Each row comes from the steps of one path. Every step used is in the known rows, and no mark comes twice. Write the path behind each row, first mark first.
Known rows:
P, K: [  9   5   6  18   3   4   7  -9  -2 -15   5   9   6  -8   8  15  29  -2
  -2   5  17  12   2  -9  -4  11  19 -11  -6 -10  19  -6  10]
K, P: [ 12  20 -11 -12  16   5  -1   0   9  -8  18   3 -19  10  -5   1  -5   5
   1  -9 -22   6 -13  10   8  22  16  13 -21  -3  13 -13   3]
V, L, D, J, X, H: [-14  19 -24 -19  16 -41 -10 -12  33  13  16  14  -3  24 -15  10  20 -30
  22  22  19   2 -13 -11   3  19 -13  27   2  -2 -28  32 -46]
V, L, D, H, X: [ 16  18 -24 -19  -2 -17  -5 -21  26 -10  16  43   2  29 -18 -39  15   0
  18  12  29  -7 -10   3 -25  27 -35  22 -15  -3  -5  27 -17]
R, G, D, J, X, H: [ 17  -1 -20 -13  12  16  -9  -8  17  42  -2 -30 -21 -22  -3  29  11   0
  11  24  32  18 -14 -19   9  20  17  23   5 -54 -20  10 -56]
V, L, D, J, X: [-19  15 -17 -13   9 -57 -11  -8  42  16  12  21 -12  19  -1   2  19 -42
  10  17   7  -7 -10  -2  22   9 -15  27   1   7 -15  17 -35]
S, R, G: [ -5 -25  -1  -9  -2  26 -13 -14  -7  12  13  -8 -28   4   9  -3  -5   5
 -12   5   9  28 -10  22   4 -13  26  18 -11 -34 -13  -4 -14]
S, R, G, P, K: [ 25 -34  22  11   0  28 -11 -21   0   5  22  13 -43   2   5  22   6  13
   1  -6  22  28  -7  11   5  13  54  18 -24 -33  -2  -9   3]
X, H, D, G: [ 10  21 -33 -10  27  23  14  -9   3  14   6 -10  20   5 -30  12  14  22
  22   5  33  19 -19  -8 -25  15  -3  10   1 -17 -26  18 -36]
D, G, P, K: [ 33  -8  27  -1  10   0   5  -7  16   2   8  37  -9  -5 -10  36  22  20
   6 -11  19  13  -4   0 -11  21  49 -15 -19   1   5   2  14]
S, R, G, P: [ 17 -36  17  -1  -2  25 -15 -14   1  14  17   6 -48   7  -1  10 -14  15
   2  -8   9  19 -10  20   7   5  41  25 -20 -26 -17  -4  -6]
Q, G, R, S: [ 20 -20 -46 -17  17  17 -25 -29 -12  -8  40  22 -18  -1   2   2  11   5
   2  22  -3   7   2  31   0 -15   7  -6  -5 -32 -11  14 -26]
J, D, H, X: [ 21  31 -32 -22  13  19  11 -12  12 -22  -8  -1  11  -8 -42  -9  26  21
  29  13  30   4 -10 -12 -31   6 -27  24 -15 -29  -7  11 -17]
J, X, H, D, G: [ -2  29 -29 -19  23  16   9  15  13  25  -7 -24  32  -1 -43  27  37  12
  33   2  28  27 -20 -22 -25  15   7  -3  -4 -25 -44  38 -49]
Q, G, D: [ 26   1 -23  15   5  12  11 -31  16  15  24  -3  -3  -6 -10 -15  21   9
   7   7  30 -11   1 -14  19  16 -13   8   5 -33   2  16 -27]
V, L: [  2   3  -3  -8   1 -30  -3   9   7   5   3  21 -10  32   7 -29   2 -14
   1   0   2 -17 -20   1   5  -5  -4   5   3  -1   2  19 -10]
G, D, H, X: [ 41  27 -21   2  -7  32 -12 -16  14 -10   1  -2  -2  -4 -32 -21  13  24
  23   6  39  -5  -4 -25 -25  24 -27  15  -8 -37  -1  14 -25]
P, G, D, J: [ 11  12  -9   8  23  -6 -23  -6  22  20 -12 -15 -34 -19 -16  17   8 -11
   1  19  29 -18  -7 -45   3   0 -16  20  11 -25  -4   4  -6]
Q, G, P: [ 32 -22   8  -1  -5   7  15 -17  22   5  26  22 -20   2 -14   7   3  26
  15  -6  17 -13  -1   5  11  26  18   4 -10  -8  -3   9   4]
H, D, J: [ -3  16 -31  12   8  -8   0  -9  32   6   3 -17 -19  -8   2  14  -4  -6
   9  15  14  -4 -17  -3  28   6 -20  39  11  -8   1 -32 -27]
R, G, P: [ 35 -38  15 -10  -1  12   5  -1   7  30   4  17 -36 -10  10  17 -18  19
   2  -3   9   3 -10  13   7  25  36  12 -12 -13  -1  -3   3]
Q, G: [  7 -11 -11  -9  -5   7  18 -19  14   4  20   7   2  -2  -1  -7  14  14
  -1   7  14  -2  -1   9   6   7   1  -3  -1 -17   0   7  -5]
H, X, J, D, G, R, S: [ 32  33 -50 -13  64  -7 -27 -33 -19  -2   5  23  -4 -24 -36   0  26   7
 -10  12  10  33 -42  40 -25 -40  -9 -15  -7  -9 -16   5 -10]
J, X, H, D, G, P: [ 19  19 -14 -13  24  16   7  16  21  27  -2 -12  15   3 -54  39  28  21
  45  -8  30  18 -21 -25 -22  29  21   4 -11 -18 -46  37 -40]
S, R, G, D: [ 11 -17 -11  11   7  32 -20 -26  -4  23  16 -16 -32   2   3  -8   2  -1
  -6   5  22  20  -7   3  16  -5  13  28  -6 -50 -14   2 -35]
G, D, J, X: [  3  22 -13  11   7 -11 -20  -1  33  19  -5 -27 -17 -15 -13  22  19 -18
  14  12  13  -3  -3 -30  28   5  -5  20   9 -26 -11   2 -45]
D, G, P: [ 25 -12  22 -13   8  -2  -1   1  17  15   4  28 -15   1 -17  23   0  22
   9 -14   6   4  -6   9  -8  11  32  -5 -13   9 -10   8   7]
D, H, X, J: [ 19  29  -9 -17  -6   5  -7 -15   0 -15   0   4   5 -12 -30 -11   5  29
   2   3  27  16 -26  10 -36  14 -16 -14  -9  -6   3  -2  12]
R, S: [ 12  -5 -25  -7  31   0 -10   6 -15 -11  14  21  -7  -9  12  13  -9   3
  -5   7 -14   8  -3  13  -5   0  -6 -15   3 -22   3   1 -18]
L, V: [  2   0 -16 -10  -6   8  -5  13  -7   4   7   4 -13  -5 -16  -1   2   8
   9  -2 -11  11  -1  -1   4   8  10  10  10  -7  16   8  23]
J, X, H, D: [ -1  28 -32  -3  16  18   8  15   7  16  -7 -34  28   0 -41  21  28   4
  38   3  25  16 -16 -32 -16  19  -5   9   1 -26 -38  31 -46]
V, L, D, H: [ -3   7 -24 -24  -3 -30  -4 -18  21  -1  25  35   2  31  -7 -20   9 -15
  20  14  19 -12   0  -2  -4  29 -26  22  -8  -3  -6  31 -25]
S, R, G, D, J, X, H: [  0  -1 -17  -6  11  30 -27 -19  11  25  11 -38 -32  -4 -15  22  13  -3
  12  17  31  33 -15 -12   7   0  23  34  -4 -64 -36  13 -62]
L, D: [ -4   2 -17   8  13 -10   0 -32  11   6  19  14   9  -2  -3   3   7 -18
   5   8   8   4  15   2   7  16 -23  16  -3  17  -8   7 -10]
K, P, G, R, S: [ 23  11 -40 -29  49  14 -45   4 -13  -7  23  17 -43   2 -17  18  -1  -3
   1  10 -23   9 -17   4 -18   0  18   5 -25 -25  -5   7   3]
P, G, D, H: [ 17  13 -14 -11   9  17 -16   2   7  11  -6 -11  -9 -10 -34   7  15  10
  19  14  41 -14   1 -54 -27  20 -21   8  -2 -42  -8  32  -8]
X, H, D, G, R, S: [ 22  12 -63 -19  45  33 -22 -16 -18   5  24   4   4   4 -25  22   9  14
  24  18  18  25 -18  10 -31  -4   1   5  -2 -33 -35  23 -53]

Write each row's path:
[ 21 -14 -16  -2   6   7  -9 -21  20  35   2 -11 -40 -23  24  11  -8  -4
  -9  22  19   3 -10   0  30  10   7  32   9 -38   6 -17 -34] | R, G, D, J
[ 38 -11  26  24   4   2   3  -8   7 -11  11  25 -19  -3  -6  31  13  11
  14 -12  16  -1   1 -13   3  32  36  -2 -14   1  15  -6  21] | G, P, K
[ 23  42 -20  -4  45 -15   8 -26   4   9 -12   9  13 -24 -40  -9  30  14
 -11   0  27  26 -43  20 -19 -22 -14 -11  -3   6  -7   1   8] | H, X, J, D, G
[ -4  31 -31 -14  28 -26   8 -22  -7   1   7 -17  14 -18 -32  18  16   0
  11   6  20  13 -24   0   5   2 -20   1   1 -10  -3   6  -6] | X, J, D, H
[-16  19  -6 -20   3  -4 -10   9  21   4  -5 -25  -3  -9 -19  41  13  -5
  20  17   9  14  -8 -17  -8   7  13   8   4 -18 -25   8 -35] | D, J, X, H
[-11   7 -17  -6   9 -51 -11 -25  36   8  20  32 -22  23  12  -9   1 -35
   1  20   7 -13  -9  10  25   9 -21  35   4  13  -1   3 -24] | V, L, D, J
[ 12 -10 -29 -19  37  10 -50   3 -26   1   5  15 -28  -8 -11  19   5  -9
   0  22  -3   2  -4  -5 -30 -26   2  -9  -5 -24 -19  22   1] | P, G, R, S
[ 12  39 -18 -12  36  -6 -24  13  36  19  -2 -20 -38 -10 -32  28  20 -10
  11   6   3  -1 -21 -42   7  23  10  23 -14 -32  -5   4 -15] | K, P, G, D, J, X
[ 33  10 -19  -4  25  24  12  -7  11  16  10   2   2   7 -39  25   3  32
  36  -6  35   9 -21 -11 -21  31  10  16  -5 -10 -29  20 -27] | X, H, D, G, P
[ 22  28  -3  13  15  -8  -5 -18  -5  -1  -8   5   1 -16 -22 -20   6  14
 -18  -5  18  17 -35  20 -19  -8 -14 -19   1  16   4 -12  23] | H, X, J
[  8  27 -19   6  15   3 -17  -6  23  15   0 -34  -9 -11 -26  30  19 -11
  25  15  26   3  -7 -40   8  14  -4  20  10 -35 -23  17 -54] | G, D, J, X, H
[-13  24 -31   3   9 -10  -3   9  39  15  -7 -28  -9 -12 -12  26  17 -14
  18  12  12   4 -18 -15  26   6 -10  31   7 -15 -16 -17 -42] | H, D, J, X
[ 36   5  -7  16  20   7  13  -9  25  13   9  21  -6  -4 -16  29  25  18
  18  -9  32   9 -17  -8   3  28  23  10 -12  -6   0  -6  -7] | H, D, G, P, K
[ 20  32 -20  -4  36  -1 -22  -5  29  10   8 -10 -48  -6 -19  18   0  -5
   2   8   5  -8 -21 -31   9  24   1  30  -9 -25  10 -11  -3] | K, P, G, D, J
[ 15 -12 -38 -11  24  11 -46 -12 -28 -13  24  16 -22   0   5  11  -3 -10
   4  17 -20   9   2  24  -6 -24   8  -3  -4 -17 -14   7 -22] | G, R, S
[ 12  19 -36   8  20  25  13  -9  -3   4   8 -22  14   6 -25   7   4  13
  27   6  31   6 -16 -19 -16  23 -16  21   6 -18 -20  13 -33] | X, H, D
[ -1  19 -31 -27  12   4  12  -9   7 -12   4 -11  11  -6 -29  11  20   5
  30  14  18   0  -1 -17  -7   7 -17  24  -9 -32  -7  15 -23] | J, D, H
[ 40  13 -16  10  29  26  16 -16  11   5  15   9   6   1 -33  38  24  30
  33  -4  47  18 -19 -19 -24  40  24   8 -10 -17 -16  14 -20] | X, H, D, G, P, K
[ -4  -7  -9   0   4  16 -29 -14  21  29   7 -31 -41  -8   0  16  12 -13
  -1  13  19  28 -12  -4  26 -10  22  34  -4 -56 -25  -3 -52] | S, R, G, D, J, X
[ 15  16 -22 -26  26  15 -38   0  -3   1  13   1 -39   8 -27   8   6  -4
   6   6 -14   3 -15  -6 -15  -1  23  16 -28  -8  -8   6  17] | K, P, G, R
[ 40 -21  11  14  -1   9  19 -25  21  -4  31  30 -14  -6  -6  21  26  24
  12  -4  30  -2   0  -4   6  35  34  -4 -15 -15  15   2  12] | Q, G, P, K
[ 18  18  -6  -3  50 -36   9 -23   3  24   5   6  -3 -18 -36  32  16   2
   2 -11  14  15 -34  13  16  -5  10  -7  -2  14 -10   8   7] | X, J, D, G, P
[ 11  21  -9 -21  31   4  -9  12   8   2   3   3 -27   3 -21   9   2   5
   0  -2  -6   3 -20 -17 -14  20  12   9 -21 -11   8   1  22] | K, P, G
[ 17  45 -26 -19  43  10 -22   8  27  15   2 -27 -30  -6 -46  37  19  -2
  22  10  16   6 -25 -50 -12  33  12  23 -13 -42 -16  19 -26] | K, P, G, D, J, X, H
[ 10  20 -58 -27  43  25 -25   7  -9  17  11 -10  15  -1 -40  36  34   5
  35  16  12  34 -18  -4 -29  -4  14  -6  -7 -39 -54  41 -67] | J, X, H, D, G, R, S
[ -1  24 -34 -14  47 -30 -15 -36 -15  21   9  -6   3 -15 -32  18  28 -15
  -5   7   8  25 -29  24   9 -38   6  -5  -2   8 -22   9  -6] | X, J, D, G, R
[ 12  28 -25  -7   7  -6  -4 -46  11  -7  20  20  16 -13 -32  -6  12   9
   6   9  34  20  -7  13 -25  32 -37   3 -12  11  -7   4   0] | L, D, H, X, J
[ 19  10  -8  13  26   7 -17   1   2  22 -13 -10 -13 -11 -24   2  15  -5
   4   7  29 -15  -5 -49 -11   5 -17   5   5 -26  -8  24   0] | P, G, D
[ 28 -16 -16   4   8  18   0 -13   1  37   2  -7 -20 -16  14  -5   0   1
  -6  11  21   5  -7  -5  16  15   6  16   3 -38   1   4 -29] | R, G, D
[ 26  22 -10   0  24  18  12  10  18  16   1  -4  17  -4 -48  50  48  20
  43  -5  41  27 -19 -33 -24  37  35  -4 -15 -26 -32  32 -34] | J, X, H, D, G, P, K
[ 38  38 -22  10   6  11 -14 -28   5  -1   5  -8   0 -14 -36 -17  12  19
  10   1  41   5 -21 -14 -17  21 -30  -1  -1 -25   1   8 -14] | G, D, H, X, J
[  4  22 -37   3  15  14   3 -15  16   2   9 -27  -5  -2 -17  22  -3   8
  24  18  29   6 -19 -13   0  18 -14  35  10 -19 -16  -9 -39] | X, H, D, J
[ 17   6 -59 -11  37  15 -27 -12  -5  10  19  13 -10   0  -8  11  12   2
  10  14   2  17 -15  23  -3 -19   1   8  -3 -22 -23   3 -42] | H, D, G, R, S
[ 25  36 -33  -8  41  -6 -20 -37  -8   7  -5   8   0 -16 -46 -10  34   5
  -5   7  20  28 -41  29 -22 -41  -3  -4 -10   7 -20   5   4] | H, X, J, D, G, R
[ 26  -2   4   0  21 -39   3 -25  30  11  27  66 -10  26  -6   6  29 -13
  10  -1  26   0  -9   3   3  29  18   8 -16  14   0  26  -5] | V, L, D, G, P, K
[  1  17 -21 -22  37  -8  15  -9  11  11  -7   4  13  -7 -23  13  31  -1
   9   7  12  13 -10   0   0 -17   1  10  -5 -13 -12  14 -19] | J, D, G
